Each row was made from one path, in order. Every step used is in the known rows, and no mark comes twice. Write each row's path.
(in the rows, 128 means zero)
Known rows:
sesok > nepekiv > gomo > zufug: [145 151 161  71 116 131 165 171  99 129 135 124 141 159 150 154 111 135
 158 113 132 130 132 144 115 119 171 175 136 137 116 138 137  91 128 145
 103 142  91 148 132 156  97  90  95 106 122 126 115 133]
nepekiv > bavud: [105 123 122 116 115 130 144 142 115 137 135  87 139 110 115 128  99 144
 169 133 140 111 114 116 110 128 118 134 124 171 105 146 143 107 126 136
 135 113 126 127 148 111 114 132 132 121 127 137 109 151]
bavud > gomo > zufug > nepekiv > fesolo: [117 145 121  70  91 140 148 154  52 125 163 135 131 181 111 180 153 165
 201 121  95 141 134 144 132 143 184 141 160 126 148 154 155 108 166 196
 118 138  94 178 160 165 111 108  79 119 181 108 116 134]
bavud > gomo > zufug > nirel > nepekiv > fesolo: [ 97 130 143 114 105 160 160 155  38 127 145 125 125 161 105 145 174 169
 147 141 107 155 137 159 122 131 206 120 163 130 176 131 172  95 165 183
 120 117  96 176 162 164  91 121 131 101 173  87 142  82]
nirel > sesok > nepekiv > fesolo: [125 145 118  77 112 154 128 166 130 127 134 120 151 126 126 196 166 149
 138 141 105 131 130 157 122 104 103 116 138 120 125 140 131 101 132 130
 154 129 142 151 148 149 113 120 169 140 171 136  93 148]
nirel > gomo > zufug > sesok > nepekiv: [119 149 116  93 159 125 168 182 107 136  72 140 154 153 163 117 140 131
 138 145 150 143 152 163 146  99 190 141 156 121 173 134 145  69 154 162
 117 124 117 157 116 172  83  91  85 103 154 105 141 120]
nirel > nepekiv > gomo: [133 132 169  98 100 124 159 140  95 121 121 127 138 145 144 112 132 143
 124  82 124 141 117 121 115  65 113 170 134 157 151 128 117 105 125 139
 111 140 109 141 144 119 138 108 143 109 121 102 113 116]
zufug > bavud > nirel > sesok > nepekiv: [142 160 123 130 145 143 148 215 143 109 140 128 150 126 103 150 157 127
 111 188 134 110 164 135 131  84 139 104 150 159 118 121 134 115 152 138
 173 117 127 152 134 155 131 154 182 129 145 151 114 173]
zufug > nirel > gomo > sesok: [112 148 155 138 137 115 194 169  96 145  80 155 122 119  90 103 147 111
 118 148 121 142 139 151 121 130 178 119 100 142 180 132 133 133 171 162
 120  89 106 143 147 157 147 119 150 113  93 131 155 119]
fesolo > zufug > nepekiv > bavud > nirel > sesok: [ 99 150 127  92 106 124 169 177 118 115 145 121 112 118 103 135 118 180
 139 139 121  77 154 111 114  91 102 130 105 144  86 183 144 102 143 188
 146 115 147 166 139 123 140 162 155 151 199 165  70 157]
nepekiv > fesolo > bavud > gomo > zufug: [142 135 120 116 104 144 140 157  39 148 165 107 131 171  69 184 117 160
 180 183 102 156 146 164 123 155 197 105 174 145 173 107 163  92 165 200
 139 111  98 159 189 130  85 123 112 112 168 104 134 131]
nirel > nepekiv > bavud: [ 97 125 120 107 118 155 148 145 108 125 111  84 146 104 139 114 135 159
 148 105 137  95 115 120 111  63  92 143 125 167 125 152 134  87 136 134
 145 124 118 145 144  93 126 128 145 108 126 108  98 138]
sesok > nepekiv > gomo: [138 158 170  83 117 134 157 185 132 115 133 124 145 151 144 146 113 109
 161 107 124 140 110 144 128 102 117 167 140 152 126 144 131 114 137 118
 100 131  95 136 152 144 128 111 119 124 114 135 115 146]
fesolo > bavud > nepekiv: [138 128 132 143 120 123 127 171  96  98 139 113 117 135 110 120 130 130
 135 155 104 132 158 158 134  88 152  93 144 167 159 129 167 143 141 122
 138 120 103 173 185  92 136 135 153 102 109 151 104 141]
bavud > gomo > sesok > nepekiv > zufug > nirel: [136 137 141 120 144 144 174 212 121 121 139 134 123 160 125 165 146 128
 144 129  75 121  94 162 118 131 147 135 138 111 152 163 162 106 180 147
  93 121  69 150 173 190 138 109 115 101 139 127 136 115]
nepekiv > bavud > nirel: [100 115 118 157 121 123 152 135 126 134 167  90 129 123  95 126  97 150
 171 145 146 107 130 108 138 139 132 127 124 194 104 142 150 115 134 160
 149 115 122 143 129 137 122 159 147 111 142 143 101 154]
fesolo > bavud: [146 154 135 139 132 137 136 168 108 125 128 116 133 144 104 139 119 125
 121 161 128 127 144 152 110 120 126  96 149 147 153 110 131 117 142 134
 152 120 116 132 171  99 134 141 154 133 132 136 131 140]
gomo > sesok > nepekiv > fesolo > zufug: [128 162 135  58 149 180 163 190 110 125 110 120 108 139 120 193 158 161
 149 150  74  89 102 187 120 127 114 140 119 116 134 177 143  95 139 150
 109  81 125 151 139 138 126  88 134 127 181 147  95 122]
bavud > nepekiv > gomo: [138 112 165 118  85  89 157 141  96 109 150 134 117 142 126 113 128 140
 146 106 104 155 139 125 147  95 166 157 131 159 127 140 164 154 123 137
  91 129 100 159 163 131 134 114 127  96  99 145  97 130]
bavud > nepekiv > zufug > nirel > gomo > sesok: [114 119 135 153 115  81 186 155  97 123 104 156 113 138 115  92 162 153
 120 112  75 138 124 154 139 112 200 131 105 153 193 169 178 149 152 159
  84 106  76 177 153 152 144  95 131  69 112 139 119 112]
fesolo > gomo > zufug > bavud > nirel: [133 129 134 135 138  97 167 158  80 152 153 113 126 170  70 109 130 174
  97 186 143 115 199 131 109 143 250 128 156 160 144  89 134 117 157 194
 161 113 108 145 136 142  87 157 124 106 130 133 140 152]
sesok > nepekiv > zufug > nirel > fesolo > bavud: [112 196 146 114 142 151 148 227 123  89 138 130 146 146 123 119 154 119
  96 171 101 118 105 193  98 119 163  68 146 160 181 137 181 123 148  96
 104  94  57 128 178 115 113 141 179 148 159 159 124 114]
fesolo > sesok > nepekiv > bavud > gomo: [ 98 118 102 123 127 161 151 230 137 145 119  86 135 120 113 151 120 108
 207 167 140 133 122 139 138 105  82 140 150 120 118 171 164  80 179 154
 128  95 114 150 180 142  99 143  96 119 146 117  94 162]
bavud > nirel: [118 124 124 160 138 121 138 121 134 125 162 131 120 145 107 123 125 128
 130 141 135 123 144 122 153 138 145 123 131 157 134 127 139 137 132 147
 140 133 128 148 115 149 137 149 145 122 141 138 120 133]
fesolo > sesok > nepekiv > zufug > nirel: [ 86 153 134 151 122 137 161 222 159 109 116 143 107 172 140 132 166 125
 100 147 118 124 109 182 118 133 118 121 142 108 158 158 175  89 131 114
  93 110 105 149 146 165 115 139 136 119 191 135 119 124]
fesolo > zufug > nepekiv: [115 176 152  80 131 148 149 175 110  97 114 148 102 151 150 125 144 149
 133 116  93  98 126 147 118 102  99 142 129 105 124 179 134 122 132 140
 100 119 132 143 127 115 151 123  98 156 176 141 108 132]
nirel > sesok: [145 113 118 118 118 109 125 122 134 141 115 134 139 103 129 142 134 140
  92 135 133 131 155 113 108 106 120 122 117  99 104 110 122 123 132 149
 148 139 154 134 132 126 123 135 160 134 137 131 115 129]
sesok > nepekiv: [125 158 130 102 150 162 133 174 148 114 115 121 140 125 151 147 142 116
 154 126 125 110 121 146 135 105 101 133 136 135 128 149 131 111 143 101
 128 133 116 139 130 139 131 122 123 129 128 136 113 144]
fesolo > zufug > bavud > nirel > sesok > nepekiv: [138 174 139 121 150 155 150 226 137 108 127 131 121 131  98 142 152 147
 100 201 109  94 157 151 124  88 125 104 145 128 118 138 150 104 144 145
 157 100 141 139 118 139 115 152 169 140 179 149 102 157]
fesolo > gomo > sesok > nepekiv: [145 121 143  73 165 140 170 186 123 157  92 107 134 125 127 159 146 129
 114 124 116  97 157 154  96 102 139 148 116 116 131 136 101 106 181 141
 138 120 107 141 170 137 131 110 123 121  89 139 125 145]
bavud > sesok: [162 107 109 138 105 135 123 162 152 126 130 114 140 131 126 173 136 128
 110 144 135 146 148 138 142 100 127 122 110 113 112 119 157 130 144 135
 120 134 145 132 139 150 102 149 148 112 116 124 132 126]
gomo > zufug > nepekiv > fesolo: [106 163 129  58  96 141 149 139  56 105 140 142 125 174 128 177 163 177
 162 117 109 118 139 153 118 135 175 141 144 144 134 158 137 107 125 171
 120 138 110 169 133 151 121 106 113 126 181 132 106 133]
zufug > nepekiv: [113 166 139  89 125 139 147 163 116 100 121 142 128 151 146 140 148 122
 148 102 123 110 134 127 126  99 112 134 132 136 127 154 118 132 141 132
 123 140 118 153 140 132 164 123 116 146 142 140 115 144]
gomo > sesok > nepekiv > bavud: [132 139 122  74 144 165 168 198 128 140  99  80 148  99 132 167 119 133
 179 137 128  73 115 139 109  99 106 149  93 164  90 166 125  88 154 136
 135 103 110 145 160 131 136 110 143 106 102 150  94 151]
sesok > nepekiv > fesolo > zufug > bavud > gomo: [136 186 139  93 143 194 143 245  88 108 149 105 125 173  90 171 157 144
 192 190  58 140 103 183 136 128 135 119 191 123 164 159 169 106 168 143
 111  65 103 143 167 137  90 120  96 135 190 112 115 157]
zufug > bavud: [141 154 135 127 129 139 137 182 111 110 126 119 137 135 100 118 139 124
 124 173 129 127 130 140 116 121 158 121 151 151 138 117 129 129 131 124
 136 101 120 119 137 121 127 136 144 128 123 128 146 150]
bavud > nepekiv > fesolo > gomo: [106  96 137 111  99 105 132 134  85 128 152 105 112 149  93 138 162 172
 136 122  82 155 156 150 130 124 182 128 155 156 161 139 164 148 153 149
 124 116 112 179 190 116 100 128 129 107 129 147  95 142]
gomo > nepekiv: [114 116 127 144 131 141 130 112  90 133 106 128 119 140 148 128 123 162
 147 135 113 139 131 114 130 115 133 127 147 140 126 156 127 132 124 136
 122 126 134 162 138 159 133 132 146  95 119 116 122 119]
fesolo > sesok > nepekiv > zufug > nirel > gomo: [ 82 165 132 155 131 120 175 221 145 127  93 159 125 172 136 108 164 108
 119 137 114 148 115 189 137 113 120 132 143 122 211 169 177  91 153 131
 101 101  90 154 145 161 109 124 116 116 173 116 125 135]
sesok > nepekiv > bavud > gomo > zufug > nirel: [ 96 145 137 101 124 159 169 218  87 137 140  91 138 133 112 150 114 129
 212 153 136 122 133 143 115 148 185 125 144 142 116 158 181  76 171 161
 119 108  78 149 173 164  82 139  95 108 133 127 132 141]

Which path is each row?
[114 170 129  76 114 116 168 147  75 133  95 157 143 151 145 114 146 145
 164  97 127 125 160 137 132 102 174 156 131 135 171 148 124 109 154 176
 124 142  97 165 113 138 126 100  79 130 127 110 120 141] -> nirel > gomo > zufug > nepekiv
[121 142 157 101 108 131 173 213 144 124 111 128 123 152 128 149 129  98
 141 141 136 145 132 158 125  98  98 171 132 114 132 141 144  95 134 134
  96 110 124 145 165 149 117 123 126 127 139 128 101 146] -> fesolo > sesok > nepekiv > gomo
[156 127 127  92 158 161 155 192 121 139 110 114 139 122 130 177 141 105
 175 134 104 118 126 142 136 105 119 144 130 104 125 149 122 114 193 152
 127 118 106 153 164 164 137 102 106 110 100 114 121 135] -> bavud > gomo > sesok > nepekiv
[ 91  70 123 154 108  92 164 113  87 188 125  85 125 122  91 127  95 209
 130 155 134 122 185  78  99 102 151 125 135 176  98 146 127 106 159 202
 173 126 147 178 182 155 109 192 178  88 123 139  85 163] -> fesolo > gomo > nepekiv > bavud > nirel > sesok
[143 116 161 114 124 122 202 144  95 133 132 131 127 140 108 121 138 154
 114 110 128 113 145 114 121  69 146 175 105 176 143 129 110 115 147 182
 125 125 112 169 144 146 168 107 176  88 108 124 105 106] -> bavud > nirel > nepekiv > gomo > sesok
[115  94 111 142 118  82 140 141 124  98 142 146 111 168 163 113 150 174
  88 123 106 139 124 139 157 101 177 133 150 132 146 150 189 127 112 142
  77 137 119 170 145 151 112 110 119  72 181 128 104 102] -> bavud > nepekiv > zufug > sesok
[129 147 102 143 129 148 148 252 142 118 133 122 132 176 125 144 160 125
 146 176  98 140 116 164 133 107 122 141 185 109 158 151 171  91 165 141
 107 103  98 137 164 159  98 126  97 107 176  98 113 159] -> fesolo > sesok > nepekiv > zufug > bavud > gomo
[141 113 159  89 108  81 189 143  81 135 126 144 137 170 133 120 106 154
 107 144 156 158 146 130 122 131 222 162 140 126 123 110 144  87 115 193
  77 126 136 139 145 176  90 105 113  96 152 115 143  95] -> nepekiv > gomo > zufug > sesok
[130 163 179  74  93 112 177 172 103 104 139 143 133 164 132 126 127 131
 153  85 118 136 122 125 117  98 123 170 131 151 128 151 114 132 137 147
  87 140 108 140 168 144 158 119 117 137 120 140 114 143] -> zufug > nepekiv > gomo
[109 175 138  78 133 187 133 182 116 113 136 119 108 154 129 181 155 158
 163 145  79 115  97 184 136 127 103 129 150 122 148 172 158 107 125 124
 112  96 125 149 129 128 105 114 121 144 204 137  96 132] -> sesok > nepekiv > fesolo > zufug
[ 99 134 129  94 151 123 147 155 129 110 100 146 120 110 136  84 146 143
  66 192 125 140 135 148 139 125 170 102 128  83 139 133 160 116 120 151
  69  78 149 108 117 124  87 128 140 160 192 140 130  67] -> nirel > fesolo > zufug > sesok
[105 136 110  85  90 102 178 149  88 132 150 120 141 126 109 148 120 187
 147 133 152  78 185 100 111 101 168 134 106 165  74 157 143  89 137 207
 165 151 131 174 132 149 126 150 147 126 173 149  82 161] -> gomo > zufug > nepekiv > bavud > nirel > sesok
[132 102 116 154 120 100 137 116 142 135 148 144 131 114 101 137 131 142
  94 148 138 128 172 108 134 113 136 114 117 128 108 113 134 131 134 163
 162 146 153 147 122 151 130 157 177 132 154 140 107 130] -> bavud > nirel > sesok
[ 76 128 121 173 116 133 151 100  69 152 135 136 126 170  97 133 135 180
 194 148  94 171 130 130 178 130 158 125 164 211 195 164 145 135 147 179
 145 104 119 193 136 192 116 133 152  86 150 104 106 140] -> bavud > nirel > gomo > nepekiv > fesolo
[131 157 127 123 115 150 133 159  86 119 150 102 131 163  76 172 135 147
 149 172 110 144 127 173 118 137 131  94 161 177 169 114 143 116 141 145
 148 100 115 144 183 107 121 139 169 127 165 137 118 145] -> nepekiv > fesolo > bavud
[106 169 146  98 112 153 150 206 118 113 131 132 136 137 108 178 180 132
 126 158 112 146 133 170 116 124 133  87 137 132 131 137 153 103 146 129
 140 111 130 158 164 168 121 143 194 136 170 158 118 135] -> zufug > nirel > sesok > nepekiv > fesolo
[125 126 110 127 119 131 131 117 119 121 125 130 135 150 171 113 158 175
  95  77 104 107  91 125 120  76 102 156 140 134 162 144 132 103 120 127
 117 152 101 146 114 108 122 101 129 100 165  91 102 107] -> nirel > nepekiv > zufug
[117 144 128 102 163 152 151 196 144 101 104 129 143 141 162 141 143 107
 115 151 148 129 131 158 143  93 132 126 151 123 131 138 144  90 136 120
 109 118 139 140 142 169 115 121 131 122 158 125 129 125] -> zufug > sesok > nepekiv
[118 108 111 135 130  96 147 136 133 118 134 140 131 173 155 126 135 162
  82 134 124 135 101 140 131 128 151 134 145 117 144 132 148 104 115 154
  90 129 128 131 133 161 102 111 122  95 196 117 134 109] -> nepekiv > zufug > sesok
[107 149 121  95 131 170 140 195 138 123 127  80 150 116 143 149 112 127
 191 124 134  93 106 136 120 103  96 133 129 171 108 162 141  94 140 111
 137 115 104 135 147 121 116 130 126 125 123 140  97 167] -> sesok > nepekiv > bavud
[141 146 125 142 101 180 136 208  71 118 111 106 107 179  95 185 155 203
 132 218  75 157 139 166 131  97 157 110 155 141 137 163 180 120 133 164
  97  63 153 166 163 173  84 149 170  86 176 120 116 123] -> gomo > nepekiv > fesolo > zufug > bavud > sesok
[119  82 132  91 109 105 159 136  66 142 130 103 108 140  79 157 166 187
 125 128  78 133 164 157 124 120 192 134 124 141 153 145 147 146 168 175
 126  99 112 187 200 123 131 106 144  90 109 157  92 135] -> bavud > nepekiv > fesolo > gomo > sesok
[155 162 113 132 161 142 174 214 135 106 142 123 133 173 111 159 158 149
 122 166  97  72 110 152 134 112 155 140 137 179 144 152 141 113 146 145
 135 110  80 153 124 165 149 109 152  88 152 146 108 153] -> gomo > sesok > nepekiv > zufug > bavud > nirel
[129 153 124 115 138 135 126 154 109 117 123 120 145 103  99 112 132 119
 107 182 127 135 150 156 104 118 156  74 134 152 157 104 143 143 142 128
 134 100 102 116 168  85 118 139 175 159 120 145 125 117] -> nirel > fesolo > bavud
[122 114 133  63 144 144 183 199 113 169  96  64 145 108 107 158 119 149
 157 128 129  83 140 141  81 102 127 151 117 154 105 157 114  85 182 151
 145 100 104 144 194 120 122 120 127 109  89 149 104 171] -> fesolo > gomo > sesok > nepekiv > bavud
[104 128 128 160 129 125 142 115  85 154  81 142 132 144 146 102 121 152
 166 126 107 166 133 119 144 100 136 138 149 158 177 153 125 133 146 149
 129 118 120 165 134 157 124 120 119  99 100  89 120 128] -> nirel > gomo > nepekiv
[148 133 112  92 154 143 156 167 140 129 108 129 139 152 157 172 148 152
 121 106  89  79  92 152 120 110 116 161 118 127 128 164 129 101 137 128
 104 133  96 141 130 151 141  81 121  97 143 135 102 134] -> gomo > sesok > nepekiv > zufug
[130 113 110  87 113 148 136 198 129 152 135  81 163  89 122 170 111 129
 193 138 130 127 130 114 119  84  93 128 143 124  91 150 148  84 178 161
 159 128 120 144 175 143 101 146 126 124 129 120  97 172] -> nirel > sesok > nepekiv > bavud > gomo
[142 180 121 119 140 145 139 217 141 102 133 122 150 173 142 147 152 135
 124 145  93 105  87 161 117 104 129 138 164 158 146 144 144 108 128 101
 119 118  82 125 133 134 111 112 123 113 156 122 115 160] -> sesok > nepekiv > zufug > bavud
[102 135 110  79 142 146 165 196 101 132 106  90 150 136 157 149 118 152
 154 160 167 103 138 147 121 109 177 138 138 147  91 150 162  54 131 164
 119 118 122 148 141 151  73 115 111  97 173 129 120 132] -> gomo > zufug > sesok > nepekiv > bavud
[103 131  93 173 118 104 149 178 147 108 145 142 121 153  86  85 169 152
  69 216 123 128 140 147 138 139 186 109 140 145 167 137 175 130 126 161
 112  80 105 129 119 140  91 152 171 136 193 136 103 123] -> nepekiv > zufug > bavud > nirel > fesolo > sesok
[141 167 130 133 174 151 186 215 111 139 101 122 145 135  85 145 129 112
 159 165 118 105 155 169 140  85 132 115 126 193 196 129 123 110 191 162
 172 107  90 174 160 142 153 120 159 111 105 134 116 166] -> fesolo > bavud > nirel > gomo > sesok > nepekiv
[132  90 115 118 136 105 157 148  84 142 127 138 135 156 128 132 118 144
 133 165 145 157 158 124 145 141 220 132 159  88 127 115 157  93 160 199
 104 126 133 149 145 179  78 117  84  95 166  93 154  93] -> bavud > gomo > zufug > sesok
[109  88 127  99  97  93 136 113  47 139 151 108 110 165 100 146 150 205
 137 127  95 139 182 151 125 138 239 136 149 140 151 134 166 126 145 179
 127 121  98 186 174 125  83 113 110  90 140 138  97 127] -> bavud > nepekiv > fesolo > gomo > zufug
